Known rows, with every way that one mark hangs from another:
kini{nires{velag{pefug}}}: [ 11 -30 -10   0  29 -15  -4   5   8   7   8 -18 -30   2  32 -20   2  16
 -23  16]
velag{nires pefug{nuril}}: [  3 -32 -15  10  32   1  28  43  17  -4  -7 -10  10  30  19  -8 -12  12
   0  21]
nuril{pefug{velag} rafe{digas}}: [-10  20  16   9 -30  20  50  25   5  10  21  21  64  10 -15   8 -16  -7
  38  17]
rafe{digas nuril{pefug{velag{nires}}}}: [ -2  10   2  23  -1  30  39  44  14  13  17  20  66   6 -15  14 -18   2
  24  19]
kini{nires{velag{pefug{nuril{rafe}}}}}: [  6 -24 -10   8  26 -15  15  17   8  11  16  -9  -4  20  20 -22 -10  14
  -8  21]
nuril{pefug{velag}}: [ -8  -1  11  -3   5  13  19   7   6   5  12  14  33   5  -3   5  -7 -12
  16  10]
pefug{digas nuril{rafe} velag{nires}}: [ -5   5  13  22  21   0  48  40   9  22  21  16  57  50  10   0 -42  10
  31  14]
pefug{nuril{rafe{digas}} velag}: [ -4  16  16  24  -6  11  44  33   3  17  11  24  66  30 -19   0 -28  -5
  39  14]
kini{nires{velag{pefug{digas nuril}}}}: [ 13 -34 -15  18  46 -12  12  24   9  13  15 -20  -4  30  28 -22 -14  10
 -10  14]
nuril{rafe{digas}}: [ -4  21   5  12 -34   6  30  17  -1   6   7   8  33   4 -12   2  -8   6
  20   8]
kini{nires{velag}}: [  7 -13  -8  -4  26 -16 -16 -17   3  12  13 -10 -34  -1  24 -15   5  14
 -22   4]
nires{kini velag{pefug{nuril}}}: [  4 -38   6  15  41  -5  -7  14  17   1   8  -7 -25  23  20 -22  12  -1
 -13  24]
nuril{pefug rafe}: [-12   8   1  -5 -24   9  30   5   4  -1  21  10  32   2 -11   4  -3  -6
  17   9]
rafe{digas nuril}: [  6  16  -3  30 -16  19  19  33   1   7   5  11  46  -5 -25   8 -12  -1
  15   6]
nuril{pefug{digas velag{nires{kini}}}}: [-13 -11  11   0  32   7  25  14  15   9  17   1  15  28  22  -1  -7  -1
  10  14]
rafe{digas nuril{pefug{velag}}}: [ -1  14   6  25 -11  32  37  40   6  11  17  24  74   1 -28  14 -17 -11
  29  15]
kini{nires{velag{pefug{nuril}}}}: [ 11 -35 -15   8  42 -13   3  13  10   8   9 -14 -16  18  24 -22  -5  10
 -16  16]
nuril{pefug{velag} rafe}: [-13  10  17  -3 -18  10  37  11   5   9  22  21  47   7 -10   6 -12  -8
  27  16]
nuril{pefug{digas velag}}: [ -4  -2  12   7   7  14  30  20   6   9  19   8  48  21   2   5 -20 -12
  23   7]
nires{kini velag}: [ -1 -14  14   2  25  -7 -28 -21  10   7  15  -2 -43   3  19 -15  20   5
 -21  11]

Rows:
[  3 -15  -2  24   5   2  49  55   5   3   9  -5  50  40   1 -10 -29  -1
  23  16] | velag{pefug{digas nuril{rafe}}}
[ -8 -12  10  18  55  -3  21  24  14  16  10   3  18  49  19  -8 -22   4
  13  12] | pefug{digas nuril velag{nires{kini}}}
[ -8  -6  18   6  38  -6  13  13  12  15   7  -3  -1  30  29  -5 -11  12
   4  13] | pefug{digas velag{nires{kini}}}
[ -6 -32  -6  -6  33  -8   9  20  17  -9 -10 -21 -35  13  31 -13  15  17
 -15  25] | velag{nires{kini} pefug}
[ -3 -21  -9  10  15  -3  41  46  15   0   0  -3  23  31  14  -7 -17  16
  10  26] | velag{nires pefug{nuril{rafe}}}
[-10   9   0   5 -20  10  41  19   2   6  27   5  47  17  -5   2 -16  -6
  24   7] | nuril{pefug{digas} rafe}
[ -4 -37  -9  17  54  -5  27  43  18  -2  -3 -22  -2  45  28 -17  -9  10
  -2  22] | velag{nires{kini} pefug{digas nuril}}
[-13  15  12   6 -20  17  54  28  11  13  20  18  56  16   0   7 -17   6
  32  24] | nuril{pefug{velag{nires}} rafe{digas}}
[ 16 -31   2  31  27   1  18  41  14  10  19  -6  20  36  20 -15 -17   1
   3  18] | nires{velag{pefug{digas nuril}}}
[ -1  -1  13  12  24  -2  25  24   8  19  10   2  24  31  25   2 -24  15
  11   8] | pefug{digas velag{nires}}
[-10  12  17   6 -13  10  49  25   3  15  30  14  63  23  -2   6 -25  -7
  34  12] | nuril{pefug{digas velag} rafe}
[-10 -12  10   5  51  -2   9  10  15   9   1   9   2  32  13  -6 -10   3
   5  15] | pefug{nuril velag{nires{kini}}}
[-11  -7  17  -6  34  -7   1  -3  14   9   1   2 -17  14  22  -4   2  14
  -4  16] | pefug{velag{nires{kini}}}
[ -3  -7   7  10  37   2  20  21  12  14   4  13  24  32  10  -1 -22   6
  14  11] | pefug{nuril velag{nires}}
[  5 -33  11  16  31  -7  -2  15  14   6  13 -17 -26  22  33 -21   9   6
 -13  22] | nires{kini velag{pefug{digas}}}
[ -1   5   7  22   6  22  32  36   6  14  24  19  70  11 -16  12 -26 -11
  24  10] | rafe{nuril{pefug{digas velag}}}
[ -6 -37 -11   6  48  -5  16  30  20  -8 -10 -16 -16  30  24 -16   4  10
  -8  24] | velag{nires{kini} pefug{nuril}}
